Every row comes from one small tree of marks. The marks that hang from a mark follow it in brackets, in alphabetical order. Every link used is in the known rows. Which tree was each row made from?
Known rows
H(T(J)): [ 0.34  0.10  1.02 -0.36  0.75  2.31 -0.07 -2.87 -1.30  3.46  1.36  2.95
 -0.38 -2.29 -0.52 -1.20 -0.58  2.08 -0.37  0.92  0.62 -2.27]
V(J X): [ 1.52 -1.00 -0.33  2.11 -0.71  2.32 -0.14 -3.74 -0.22  4.05  0.33  1.62
  1.13 -1.20 -0.02 -2.64 -2.40  2.68 -0.62  0.67  1.69 -3.73]
T(J(D Y)): [-1.69  0.57  0.00 -0.35  0.41  1.87 -1.55 -3.07  0.21  3.54  3.25  2.04
  0.67 -1.76  0.32 -1.36 -0.36  1.37  0.11  0.58 -0.22 -2.89]
V(X(P(J(D Y)))): [ 0.38  0.58 -0.51  0.22 -1.51  3.18 -1.28 -3.29 -0.26  3.82  1.15  0.44
  2.03 -1.15 -0.44 -3.10 -3.24  1.24 -0.05 -1.30 -0.89 -3.54]
J(P(X) Y): [ 1.04 -0.48 -0.18 -0.38 -0.81  3.48 -2.25 -2.11  0.19  3.85  2.01 -0.93
  1.87 -1.61 -0.59 -3.39 -2.04  1.70  0.21  0.75 -0.48 -3.31]
V(J(D) X(P)): [ 0.57  0.15 -1.53  1.62 -0.46  2.33 -0.42 -3.80 -0.79  4.44  0.48  1.50
  0.86 -0.46 -0.34 -3.08 -3.08  2.56 -0.65 -0.11  0.00 -5.19]
P(X): [ 1.44 -0.24  0.11 -0.15 -1.43  3.23 -1.15 -3.05  0.08  3.41  0.44  0.47
 -0.17 -1.10  0.37 -3.29 -0.45  1.74 -0.36  1.27  1.80 -2.08]
T(J(D P V(X))): [-0.86  0.78  0.28  0.13  0.22  2.61 -0.21 -1.77 -0.82  3.56  2.25  2.07
  0.54 -2.41 -1.64 -4.54 -1.73  2.12  0.35  0.25 -1.01 -3.94]
H(T(J(P))): [ 0.31  0.09  1.04 -0.58  1.04  2.69  0.04 -2.31 -1.54  3.59  1.74  2.39
  0.25 -2.55 -1.31 -2.04 -1.44  2.04  0.14  0.66 -0.42 -2.92]
X(P): [ 1.03 -1.09 -0.30 -0.63 -0.04  3.36 -0.78 -3.67 -0.95  3.11  0.25  1.27
  0.07 -0.64 -0.09 -1.30 -0.65  1.99 -0.72  0.98 -0.30 -3.46]
V(J X(P)): [ 1.82 -1.28 -1.04  1.25 -0.31  3.17 -0.01 -4.12 -0.69  3.87  0.01  1.30
  1.09 -0.69 -0.45 -2.86 -2.94  2.94 -0.52  0.31  0.63 -4.82]
J(D P(X) V Y): [-0.31  0.95 -1.13  0.09 -0.68  2.79 -3.19 -1.03 -1.00  4.22  2.21 -1.06
  1.64 -1.85 -1.37 -4.76 -2.43  1.86 -0.45  0.71 -2.51 -4.53]
X(P(J(D V Y))): [-0.39  0.07 -1.48 -0.15 -0.87  3.37 -2.47 -3.16 -1.91  3.30  1.43 -0.08
  1.60 -1.37 -1.26 -3.27 -2.90  1.26 -0.86 -0.30 -3.09 -4.26]
P(J): [ 0.42 -0.62  0.25  0.42 -1.70  3.23 -0.83 -3.80 -0.90  2.93  0.85  1.18
  0.84 -1.51 -0.13 -2.51 -1.64  0.79 -0.25  0.26  0.53 -1.71]
X(P(J)): [ 0.82 -0.97 -0.52 -0.54 -1.19  3.98 -0.67 -4.25 -1.30  2.70  0.38  0.84
  0.64 -0.86 -0.60 -2.63 -2.04  1.09 -0.29  0.05 -0.69 -2.99]
P(J X): [ 1.27 -0.12 -0.15  0.06 -2.72  4.02 -1.09 -3.79 -0.20  3.08  0.61 -0.07
  0.45 -1.32 -0.26 -4.70 -1.91  0.75  0.11  0.18  1.41 -1.53]
J(D P V(X) Y): [-0.48  0.85 -0.42  1.00 -0.17  2.09 -2.38 -0.81 -0.93  4.42  2.04  0.11
  2.51 -2.04 -1.43 -3.67 -2.97  2.20 -0.54 -0.01 -2.61 -4.78]
H(T(J(D V))): [-0.75  1.32  0.33  0.13  0.89  1.83 -0.85 -2.05 -2.22  3.81  1.46  2.82
 -0.58 -2.51 -1.18 -2.30 -1.00  2.17 -0.87  0.82 -1.04 -3.33]
X(P(J(D V))): [-0.21  0.23 -1.18 -0.07 -1.08  3.56 -1.38 -3.47 -2.25  3.04  0.58  0.74
  0.49 -1.10 -1.27 -3.76 -2.39  1.27 -0.85 -0.10 -2.26 -3.98]
V(X(P(J(D(Z))))): [ 0.67  0.95 -0.34  0.14 -1.21  3.84 -0.46 -3.40  0.76  3.59  0.19  1.11
  0.64 -0.89  0.02 -4.86 -3.14  1.21  0.43 -1.24 -0.68 -2.92]
J(P): [ 0.48 -0.86  0.47  0.04 -0.10  2.92 -0.76 -2.46 -0.88  3.48  1.20  1.05
  0.92 -1.43 -0.48 -2.13 -1.10  1.71 -0.16  1.12 -0.25 -3.12]
J(D): [-0.87  0.82 -0.16  0.66 -0.48  1.69 -1.40 -2.75 -0.69  3.96  1.19  1.92
 -0.04 -0.90  0.63 -1.35 -0.16  1.33 -0.84  0.88  0.28 -2.85]

Write each row's tree
[-0.07  1.04  0.02  1.32 -0.66  1.77 -1.29 -1.81 -1.05  4.01  0.41  1.67
  0.43 -1.55 -0.58 -3.29 -1.28  2.22 -1.12  0.54 -0.42 -3.62]  J(D V(X))
[ 0.38 -0.03  0.74 -0.34  1.19  2.85 -0.33 -1.75 -2.33  3.42  1.55  2.19
  0.23 -2.89 -2.05 -2.90 -1.67  2.45 -0.32  1.09 -1.45 -3.54]  H(T(J(P V)))
[ 0.53  0.66 -0.29  0.32 -1.67  3.30 -0.41 -3.49 -0.63  3.60  0.43  1.11
  1.03 -0.94 -0.52 -3.54 -2.78  1.31 -0.07 -1.06 -0.21 -3.24]  V(X(P(J(D))))
[-0.05  0.17 -1.97  1.32 -0.64  2.41 -2.39 -2.71 -0.48  4.68  2.55 -0.58
  1.98 -1.22 -0.68 -4.12 -3.41  1.85 -0.21  0.56 -0.80 -5.05]  V(J(D P(X) Y))
[-1.08  0.53 -0.80  0.76  0.04  1.65 -3.19 -1.85 -1.24  4.03  1.86  0.64
  1.28 -1.61 -0.41 -1.91 -1.15  1.90 -1.43  1.05 -2.14 -4.01]  J(D V Y)
[-0.51 -1.01  0.45 -0.93  0.73  3.10 -0.93 -2.74  0.04  3.08  3.34  1.19
  1.54 -2.26 -0.67 -2.06 -1.19  1.72  0.71  0.77 -0.73 -3.14]  T(J(P Y))
[-0.01  1.56 -0.91 -0.01 -2.15  3.76 -2.65 -3.03  1.57  3.80  1.80 -0.71
  1.04 -1.30  0.56 -5.92 -2.98  0.37  0.54 -0.66 -0.55 -1.89]  P(J(D(Z) Y) X)
[ 0.77 -0.79  0.27 -0.63  0.41  3.55  0.22 -3.14 -0.75  2.71  0.93  2.11
 -0.06 -1.99 -1.26 -3.61 -1.09  2.70 -0.04  0.66 -0.26 -3.62]  T(J(V(X(P))))
[-1.09  1.33  0.31 -0.32  1.10  1.88 -1.34 -1.82 -1.29  4.29  3.00  1.86
  1.20 -2.56 -1.09 -1.67 -2.08  1.70  0.04  0.12 -1.69 -3.62]  H(T(J(D P Y)))
[-0.18  1.61  0.68  0.52  0.56  1.76 -0.41 -1.74 -1.70  4.06  1.16  2.87
 -0.12 -2.61 -1.33 -2.97 -1.59  2.47 -0.60  0.20 -0.52 -3.25]  H(T(J(D V(X))))
[ 1.40 -0.60 -0.09 -0.02 -1.40  3.75 -0.96 -3.63 -0.21  3.33  0.74  0.30
  2.12 -1.31 -0.58 -2.94 -3.16  1.51  0.07 -0.90 -0.45 -3.21]  V(X(P(J(Y))))
[ 1.25 -1.14 -0.57  1.79 -0.18  2.57 -1.17 -2.86 -0.16  4.41  1.77  0.24
  3.00 -1.67 -0.88 -3.07 -3.88  2.64 -0.10  0.18 -0.23 -4.82]  V(J(P Y) X)
[ 0.41  0.11  0.81 -0.18  0.95  2.51 -0.47 -2.38 -2.16  3.29  1.05  2.66
 -0.35 -2.64 -1.33 -2.11 -0.89  2.49 -0.78  1.29 -0.54 -2.91]  H(T(J(V)))
[-0.19  1.51 -0.80 -0.32 -0.40  3.29 -2.82 -1.60  1.75  4.44  2.29 -0.73
  1.26 -1.34  0.35 -5.32 -2.60  1.24  0.61  0.16 -1.73 -3.31]  J(D(Z) P(X) Y)
[ 1.10 -0.64 -0.56 -0.21 -0.55  3.70 -2.72 -1.44 -0.83  3.65  1.70 -1.22
  1.88 -2.05 -1.63 -4.55 -2.31  2.17 -0.37  1.24 -1.83 -4.06]  J(P(X) V Y)
[-0.50  1.08 -0.53  0.55  0.29  2.50 -1.99 -1.99 -0.12  3.76  0.62  1.55
 -0.55 -1.33  0.29 -4.22 -0.95  1.71 -0.88  1.13 -1.73 -3.22]  J(D(Z) V)
[ 0.00  0.63 -0.91  0.50 -0.17  2.34 -2.49 -1.95 -1.02  4.17  1.11  0.41
  1.67 -1.40 -0.88 -2.87 -2.35  2.42 -1.04 -0.07 -2.38 -4.90]  J(D V(X(P)) Y)
[ 1.44 -1.06 -1.18  1.04 -0.82  3.31 -0.78 -3.39 -0.73  3.92  1.07  0.06
  0.90 -1.13 -0.90 -4.41 -2.73  2.27 -0.09  1.24  0.62 -4.31]  V(J(P(X)))
[-0.33 -1.09  0.11 -0.74  0.98  3.15 -1.36 -2.20 -0.92  2.90  3.08  0.99
  1.51 -2.76 -1.58 -3.09 -1.43  2.19  0.21  1.17 -2.01 -3.87]  T(J(P V Y))
[ 1.34 -0.91 -0.38  0.11 -0.01  3.24 -2.03 -2.36 -0.88  3.58  0.58  0.19
  1.85 -1.68 -1.00 -2.59 -2.26  2.80 -1.01  0.48 -1.71 -4.39]  J(V(X(P)) Y)
[-1.02  0.89 -0.32 -0.94 -0.20  2.88 -1.62 -2.33  0.46  3.72  3.63  0.44
  1.02 -1.97 -0.52 -3.95 -1.50  1.40  0.93  0.26 -0.59 -3.32]  T(J(D P(X) Y))
[ 1.61 -1.35 -1.29  1.14 -0.10  2.97 -1.12 -3.89 -0.27  4.09  0.91  0.47
  2.26 -0.98 -0.46 -2.35 -3.55  2.89 -0.60  0.10 -0.20 -5.13]  V(J(Y) X(P))
[-0.04  0.53 -1.26 -0.30 -0.58  4.11 -1.49 -3.30 -0.85  3.10  0.46  0.70
  0.09 -1.10 -0.70 -5.12 -2.70  1.09 -0.40 -0.23 -2.77 -3.64]  X(P(J(D(Z) V)))
[-0.18  1.04 -1.23  0.41 -2.37  3.28 -3.01 -2.61 -0.84  3.63  1.73 -0.99
  1.44 -1.83 -0.91 -5.38 -2.92  0.85 -0.51 -0.12 -1.24 -3.03]  P(J(D V Y) X)
[-0.04  0.32 -1.13  2.34 -0.48  1.41 -1.70 -3.17  0.00  4.83  1.77  0.99
  2.18 -1.24  0.17 -2.39 -3.06  2.33 -0.68 -0.07  0.28 -4.53]  V(J(D Y) X)
[ 0.74 -1.21 -1.06 -0.52 -0.77  4.09 -2.07 -3.58 -1.80  2.85  0.99 -0.20
  1.69 -1.48 -1.39 -3.07 -2.77  1.49 -0.82  0.16 -2.57 -3.86]  X(P(J(V Y)))
[ 1.24 -1.12 -0.64  2.03 -0.47  2.18 -1.27 -3.47  0.12  4.35  1.23  0.79
  2.37 -1.37 -0.08 -2.18 -2.96  2.73 -0.61  0.44  0.90 -4.09]  V(J(Y) X)
[-0.57  0.13 -1.69  1.32  0.66  2.39 -2.24 -2.75  0.46  4.65  2.45  0.35
  1.90 -1.28  0.03 -3.84 -3.49  1.81 -0.01  0.50 -2.08 -4.92]  V(J(D(Z) P Y))
[-0.89  0.61 -0.44  0.61 -0.05  2.25 -1.77 -1.40 -2.07  3.86  1.43  0.98
  0.64 -1.67 -1.37 -3.52 -1.49  1.80 -0.78  1.05 -2.31 -4.44]  J(D P V)
[-0.82  0.94 -0.86  0.50  0.55  2.31 -3.26 -1.74  0.36  4.00  1.65  0.65
  0.76 -1.60  0.40 -3.68 -1.52  1.81 -0.82  0.92 -2.68 -3.57]  J(D(Z) V Y)
